Known rows, with every step that occurs
futor > kuze > vitobes > nini: [-2.52  0.34  0.32  0.28 -4.06  6.23  5.23  7.70 -0.96 -3.06  0.22 -4.55
 -5.19  4.52  3.41 -2.56  1.93 -0.89  4.05  1.40  1.76 -2.22  2.43  1.87
  1.97]
lisafu > kuze: [-0.89  1.21 -0.10 -0.34  1.97  2.81  3.38  0.75 -1.09  2.38 -0.23 -3.52
  2.35 -2.81 -1.97  1.07 -2.33  0.33 -1.01  0.31  1.70  5.54 -2.95  1.57
  0.88]
fale > nini > vitobes > kuze: [ 1.11  0.98 -0.95  4.61  3.46 -0.71 -1.40 -5.84  2.25  1.17 -2.78  0.69
  1.81  0.03  0.37 -1.70  3.02  1.75  5.21 -1.57 -0.39  1.68 -2.45  0.41
  0.29]
fale > nini > vitobes: [ 2.66  2.93 -2.53  6.50 -0.54 -1.80  0.99 -7.01  1.51  2.22 -5.99 -2.43
  1.10  1.05  1.21 -0.31  3.26  1.93  1.05 -0.78 -2.12  0.46 -3.67 -0.15
  0.44]
lisafu > kuze > vitobes > nini: [ 1.30 -1.79  4.47  4.06 -0.42  4.37  5.02  4.56  1.65  1.31  2.01 -3.04
 -0.03  1.03  0.67 -0.83 -1.25  0.57  0.09 -0.47  2.98  2.30 -0.60  2.18
  1.89]
vitobes > kuze: [-3.57  0.67 -0.27 -2.24 -1.49  3.81  0.52  0.36  0.50 -1.19  1.17  1.08
 -2.35 -1.82 -1.05 -1.16 -0.82  2.79  2.91 -2.10  3.31  4.72 -0.20  2.07
 -0.19]
kuze > vitobes: [ 2.61 -0.43  0.63  2.93 -6.06 -0.18  1.13  1.63  4.47  1.62 -2.37 -3.80
 -4.94  1.57 -0.02  0.35  2.32 -0.89 -1.51  1.73 -1.38 -0.19 -0.58  1.16
  2.13]
nini > futor > kuze > lisafu: [ 1.77  1.54 -2.83 -4.66 -0.37  0.43 -2.36  2.31 -3.58 -3.92  1.20 -0.89
 -2.20 -3.91  2.80  1.11  1.17 -4.65  1.68  4.21 -4.38 -4.92  2.11 -0.08
  3.24]
fale > nini > futor > kuze: [ 0.44  4.78 -1.39 -1.12 -0.93  0.22  2.86 -4.51 -1.29 -0.99 -2.29 -0.37
  0.74 -2.21  2.82  0.16  1.77 -3.50  3.68  4.29 -2.72  0.06 -0.86 -0.64
  3.44]
fale > nini > lisafu: [-1.14  3.51 -2.46  2.23 -3.23 -2.60 -0.84 -7.24  2.98 -0.27 -2.87  3.64
  0.29  1.40 -0.21  0.57  1.59  1.66  0.30 -0.80 -1.28  3.34 -2.93 -0.45
  0.75]
futor > nini > lisafu > kuze: [-1.32  0.40 -4.32 -1.23  4.60 -2.10 -2.36 -1.62 -2.09  1.40  2.12  0.00
  4.97  1.94 -5.10  2.44 -2.37  1.06  3.36  2.78  1.39  2.89 -4.29 -0.75
 -0.96]
fale > nini > zafuz > kuze: [-0.47  1.34 -2.14  1.82  0.28  0.03  1.67 -7.17  2.37  0.10 -5.67  2.35
  0.22 -1.15 -0.66 -0.64  2.66  1.46 -1.93  1.72 -3.23  2.55 -3.02 -6.30
  1.13]
kuze > futor: [ 0.81  2.78  1.16 -3.06 -5.28 -0.82  2.10  0.83  0.27  0.66  0.01 -0.24
 -0.28 -0.40  0.38 -1.07 -0.86 -0.30 -1.88 -3.04  1.71  1.43  0.81  3.91
 -2.01]
futor > kuze > vitobes: [ 0.70 -0.45 -2.35 -0.07 -3.08  2.49  2.05  6.23  0.79  0.21 -2.50 -6.69
 -5.34  3.10  1.26  0.21  4.13 -5.04  2.93  4.41 -2.31 -2.43  0.19  0.32
  1.93]
vitobes > kuze > futor > nini: [ 0.28  0.66  1.32 -6.90  0.83 -1.36 -1.60  2.14 -2.13 -0.69  2.33  0.93
  3.61  2.02 -1.39  0.40 -2.33  1.05  5.05  0.24  5.02 -0.66  1.25  2.43
 -1.84]
kuze > futor > nini > zafuz: [ 0.96  1.81 -1.16 -4.46 -3.14 -2.64 -4.48 -0.81 -2.00  0.28 -1.66  1.37
  2.46  1.48 -0.41  0.21  1.77  0.82  0.00 -1.61  3.24 -2.47 -1.65  0.83
 -4.69]
zafuz > kuze > futor > nini > fale: [-1.24 -1.54  0.20 -4.17  2.74 -7.96  1.33 -0.04 -2.37  1.04  3.93  1.83
  4.92  3.88 -3.40 -0.79 -3.22  0.23 -2.06  4.48  0.05 -1.25  4.41 -3.25
 -1.26]
vitobes > kuze > lisafu: [ 0.88 -0.32  0.06 -5.15  0.26  2.49 -3.53  2.57 -0.50 -3.52  1.17  0.64
 -1.67 -2.32  0.63  1.04 -0.36  1.32  1.68 -0.50  0.53 -1.83  1.75  0.44
  2.56]
futor > kuze > lisafu: [ 0.69  2.37 -3.80 -6.05 -1.44  3.75  0.31  5.55 -4.30 -3.35 -1.62 -4.41
 -2.95 -0.21  2.00  1.40  0.82 -2.77  2.52  3.38 -1.54 -4.78  1.21 -0.98
  2.87]
zafuz > kuze: [-2.20  0.78 -1.60 -0.51 -1.69  1.15  5.66 -0.28 -0.17  0.19 -1.32 -2.10
 -1.64 -0.81 -2.44 -0.89 -2.27  1.73 -0.89  3.45 -2.20  3.89  0.57 -1.74
  1.76]
kuze > lisafu: [ 2.28  1.91 -1.25 -2.96 -4.15  0.94 -0.48  1.96 -0.82 -1.74 -1.89 -2.20
 -2.31 -1.24  0.53  1.78 -0.13  0.97 -1.79  0.39 -0.56 -2.48  0.82  0.12
  2.54]
lisafu > kuze > futor > nini > vitobes: [ 4.59 -0.23 -1.39  0.92  6.61 -4.80 -1.15  0.14 -3.83  4.53  1.49 -4.11
  8.95  1.73 -1.38  0.58 -0.29 -1.47  2.42  0.64  0.67 -1.77 -2.91  2.46
 -3.00]
zafuz > kuze > lisafu > nini > vitobes: [ 3.57 -2.73 -0.31  4.62  9.06 -3.87 -0.39 -1.01 -0.33  1.64 -1.60 -2.10
  2.15  0.36 -1.00  4.15 -3.07  0.39 -1.41  2.17 -5.52 -5.20  2.09 -2.36
  2.00]
futor > kuze: [-4.45  3.14 -3.53 -3.97 -2.16  4.21  4.28  3.89 -3.49 -1.98 -1.84 -5.35
 -2.63  0.02  0.77 -0.89  0.49 -1.30  3.85  2.05  0.33  1.64 -0.34  0.99
  0.20]
nini > vitobes > kuze: [-1.47 -1.22 -2.70  2.79  2.49  0.74 -2.69 -1.84  0.73  0.39  0.79 -0.90
 -1.17 -0.35 -0.33 -3.39  1.79  2.92  4.05 -3.07  0.62  2.39 -1.33  2.60
 -2.60]
nini > lisafu > kuze > vitobes: [ 2.36 -2.69 -1.84  5.23  1.50 -1.51 -3.80  0.77  3.73  3.15  2.08 -0.36
 -0.38  1.31 -1.72  1.58  2.08 -4.00 -1.50  0.95 -2.87  2.26 -3.06  0.33
  0.57]

Rows
[ 4.40 -1.52 -0.54  5.15 -0.38 -1.76 -0.40 -4.67  5.82  2.11 -6.90 -0.15
 -1.58  1.91 -0.27  1.01  6.21 -2.96 -2.85  4.67 -6.00 -1.44 -2.05 -7.51
  2.21] : fale > nini > zafuz > kuze > vitobes
[-3.36 -2.68  4.14  4.20 -5.15 -0.75  1.48  1.64  2.44 -0.44  4.08  1.55
 -3.17  3.96  1.56 -3.82  0.28  3.03 -3.35 -2.98  2.18  0.04  3.72  1.05
  0.12] : kuze > vitobes > nini > fale
[ 2.25 -1.92  5.75  5.70 -0.24  1.82  2.45  0.63  2.08  1.44  5.25  0.06
 -0.07 -1.83  1.69 -1.54 -1.66 -0.67 -0.56  0.71  0.88  0.82  0.16  3.16
  2.93] : lisafu > kuze > vitobes > nini > futor
[ 1.87  2.58  0.47 -4.81 -3.96 -3.35  1.15  1.34 -2.38  0.52 -0.24 -2.00
  2.51  3.25 -1.55  1.39 -2.09  1.40  1.61  1.60  3.63 -1.98 -0.14  2.32
 -0.94] : kuze > futor > nini
[-0.06 -2.74  3.00 -1.02  7.19  1.91 -8.62  0.70 -0.17 -1.27  0.65  4.67
  0.50 -2.47  0.37  4.03 -0.87  0.47  0.87 -4.44  2.51 -3.03 -0.08 -0.93
 -0.61] : vitobes > kuze > lisafu > nini > zafuz
[-0.24 -0.47 -1.39 -1.92 -1.21 -0.92 -0.91 -1.17 -0.03 -0.22  0.05  2.57
  0.20 -1.43 -0.40 -1.91  2.01 -1.48 -3.87 -1.64 -1.82  0.71  0.12 -1.17
 -4.03] : nini > zafuz > kuze > futor
[-1.84 -0.80 -2.39 -5.08  1.16 -3.66 -7.11 -0.14 -1.23 -2.07  5.35  6.20
  2.85  2.82 -2.25  0.78 -1.60  0.45  6.31 -1.21  3.17  0.06  0.93  2.26
 -3.17] : vitobes > kuze > futor > nini > lisafu
[-5.84  1.26  0.73  0.76 -5.51  5.43  0.77 -1.01 -0.71 -3.27 -0.65  2.82
 -2.87 -0.19  1.89 -3.97  1.17  6.35  0.41 -6.73  5.48  2.94 -1.30  2.08
 -3.92] : vitobes > nini > zafuz
[-6.15  1.70 -1.39  1.53 -5.48  3.02  2.01 -1.18  0.09 -4.17  3.05  4.86
 -1.93  1.27  0.56 -3.02 -1.37  6.41  1.90 -5.57  3.92  4.38  0.67  3.86
 -2.33] : vitobes > nini > lisafu
[ 1.93 -3.90 -2.37  3.77 -1.80 -0.33 -1.75 -0.50  4.32  1.71 -2.83 -0.82
 -4.36  0.91 -0.82 -1.23  4.40 -1.98 -3.60  2.79 -5.19 -0.93 -0.63 -4.47
  0.08] : nini > zafuz > kuze > vitobes
[-0.04  0.97  0.51 -3.14  5.39  2.05  0.65  5.81 -3.73 -1.23 -1.82 -3.73
  0.02  0.93  1.41  5.54 -2.36 -3.64  2.80  2.02  0.53 -5.42  2.70 -0.09
  2.95] : futor > kuze > lisafu > nini
[-0.21  3.80 -1.25  1.57 -2.73  0.75 -1.53 -6.50  2.35 -0.11 -6.45  2.17
 -0.27 -0.72  1.25  0.09  4.56  1.68 -1.09 -2.51  0.88  2.37 -5.08 -2.29
 -1.06] : fale > nini > zafuz
[-1.96 -3.85  4.88  4.10  1.77  0.66  1.60  3.34  0.89  1.94  5.29  0.51
  1.55  1.56 -0.16 -2.07 -1.68  0.96 -3.05 -1.43  2.89  2.44  1.60  0.38
  0.25] : lisafu > kuze > vitobes > nini > fale
[ 1.32 -1.35 -3.86 -1.89 -0.01  1.05 -3.90 -1.02 -0.64 -2.91 -2.43  0.97
 -2.10 -2.70  0.16  0.26  2.24  0.14 -3.93  1.85 -4.43 -2.81  0.03 -5.36
  0.58] : nini > zafuz > kuze > lisafu
[ 2.88 -2.64 -0.46  2.71 -2.81 -0.65  3.68  1.77  4.13  1.27 -2.32 -3.66
 -4.27  2.15 -1.97 -0.11  0.56 -1.99 -2.73  5.96 -5.46 -0.53  1.17 -2.76
  3.86] : zafuz > kuze > vitobes
[ 0.22  0.39  0.52 -2.78 -1.84 -1.65  4.89  1.03 -0.27  0.53  0.85 -0.03
  0.67 -0.89 -0.95 -1.04 -2.37 -1.00 -3.02  1.16 -1.72  1.92  2.56  0.08
 -0.26] : zafuz > kuze > futor
[ 2.34 -0.60 -2.11 -2.39 -0.89  0.29  2.34  1.38 -0.65 -2.19 -1.18 -1.84
 -1.96 -1.82 -0.61  1.15 -1.33  0.32 -2.29  4.59 -4.41 -2.09  2.27 -4.08
  4.28] : zafuz > kuze > lisafu
[-0.59 -1.95  3.33  0.20  5.41 -2.79 -0.39 -0.47  0.05  1.86 -0.03  3.59
  3.03 -0.19 -1.42  2.14 -2.09 -1.92 -3.46 -3.13 -0.15 -0.34  1.50 -0.19
 -3.59] : lisafu > nini > zafuz > kuze > futor
[ 0.12 -3.24  2.84  5.38  0.54  4.94 -0.46  2.00  1.72  0.94  0.32  0.03
 -0.51 -0.42  1.20 -1.80  2.98  0.12 -1.91 -2.63  2.81  1.06 -2.99  0.89
 -1.86] : lisafu > kuze > vitobes > nini > zafuz
[ 3.57  0.20  4.34  0.51  2.76 -3.35 -2.42 -1.39  0.22  1.12  1.43  2.12
  0.60 -3.96  0.19  5.03 -4.35 -0.75 -2.35 -0.23 -1.55 -4.36  2.10  1.14
  3.60] : kuze > lisafu > nini > futor
[ 1.88 -0.78 -0.70  0.70 -2.51 -0.60 -0.41  2.65  0.87  0.15  0.98 -3.16
 -4.89 -0.02  1.93 -0.72  3.46 -7.08  1.82  5.16 -4.83 -3.28  1.58  0.94
  2.22] : nini > futor > kuze > vitobes
[ 1.73  0.29 -0.48 -3.91  4.02 -1.65 -3.54  0.13 -2.87  2.63 -0.11  0.26
  7.58 -0.13 -1.90  1.43  0.69 -2.20  0.19 -0.77  4.26 -0.82 -4.59  0.19
 -4.40] : lisafu > kuze > futor > nini > zafuz
[-0.22 -0.24  2.23 -4.19 -1.42  0.78 -0.31  2.21  0.35 -0.91  3.23  2.33
  0.72 -1.21  0.83 -1.28 -0.91  0.02  1.39 -4.12  3.77  2.85  1.66  4.22
 -1.83] : vitobes > kuze > futor
[-7.86  0.37  2.65  0.50 -4.07  0.94  3.74 -0.13 -1.53 -2.00  4.89  3.00
 -1.15  0.75  1.00 -4.32 -2.93  6.56 -2.15 -5.40  5.92  4.07  2.89  1.75
 -1.62] : vitobes > nini > fale
[-3.34 -0.92  1.52 -1.40 -2.97  2.68  2.12  0.32 -1.54 -3.25  2.92  5.35
  0.95 -0.57  1.79 -4.37 -0.51  2.66 -1.83 -4.63  1.91  1.02  2.09  0.58
 -4.54] : vitobes > nini > zafuz > kuze > futor
[-1.40 -1.96  2.25  4.26 -6.31  3.95 -1.45  1.57  2.95 -1.67 -0.69  1.06
 -5.11  2.26  2.61 -3.35  4.17  2.34 -1.70 -4.00  2.59 -1.32 -0.86  0.89
 -2.02] : kuze > vitobes > nini > zafuz
[ 3.85 -1.87 -3.90 -1.18  5.41 -1.76 -7.88  0.31 -2.92 -1.78  0.55 -1.68
  2.04  2.28 -0.83  0.70  1.33  2.10  6.39  2.25 -0.86 -6.85 -0.34 -1.39
  0.57] : futor > nini > vitobes > kuze > lisafu
[-3.35 -0.24 -2.88  0.00 -1.08  1.47  0.31 -2.38  0.68 -0.77 -1.99  1.15
 -2.12 -1.49 -1.71 -2.31  1.48  1.39 -2.74  0.11 -1.60  3.18 -1.93 -3.64
 -2.16] : nini > zafuz > kuze
[ 2.70 -1.88 -3.12  0.86  3.70  0.31 -6.61 -0.59 -0.19 -1.95  0.85 -0.88
 -1.02 -1.66  1.41 -1.78  2.09  1.01  3.10 -2.53 -1.63 -3.62 -0.07  0.95
 -0.83] : nini > vitobes > kuze > lisafu
[ 1.92  1.58 -0.05 -0.21 -0.53 -2.34  0.22 -5.76  1.13  0.31 -4.27  3.99
  3.83 -0.90  1.55 -0.26  3.02 -2.03 -2.77 -0.30 -2.60  0.75 -1.06 -3.96
 -1.10] : fale > nini > zafuz > kuze > futor
[-3.63  1.53  2.09 -0.83  4.86 -0.47  2.52  1.11 -2.49  1.61  1.35 -0.36
  0.41 -1.65  0.65  2.52 -3.42 -3.31  3.13  1.28  0.20 -0.13  1.32  2.69
  0.43] : lisafu > nini > futor > kuze
[-1.15  1.13  4.37  2.55  1.49 -2.96  1.52 -3.33  1.30  3.12  1.77  1.83
  0.82 -2.62 -1.17  3.20 -5.59  0.58 -1.26 -1.39  0.84  1.55  1.04  3.69
  0.81] : lisafu > nini > futor
[ 1.82  1.07  1.87 -2.20  0.96  0.38  2.17  1.35 -1.65  3.01  1.79 -1.16
  4.44 -2.70 -0.09  0.97 -2.39 -2.65 -2.06 -1.98  2.11  3.66 -1.24  3.71
 -1.55] : lisafu > kuze > futor
[-5.29 -0.53  4.20  1.87  3.19 -3.86  1.20 -1.66  0.48  3.83  2.42  2.24
  1.68  1.06 -2.03  2.47 -5.39  2.04 -3.68 -3.94  3.38  3.88  1.87  1.35
 -0.81] : lisafu > nini > fale
[ 2.89 -1.65  3.26  0.60  5.84 -3.95 -0.02 -1.75  0.28  0.94  2.44  2.42
  1.44 -4.03 -0.90  5.26 -5.54 -1.20 -2.91  4.14 -4.91 -4.44  4.32 -3.09
  5.17] : zafuz > kuze > lisafu > nini > futor
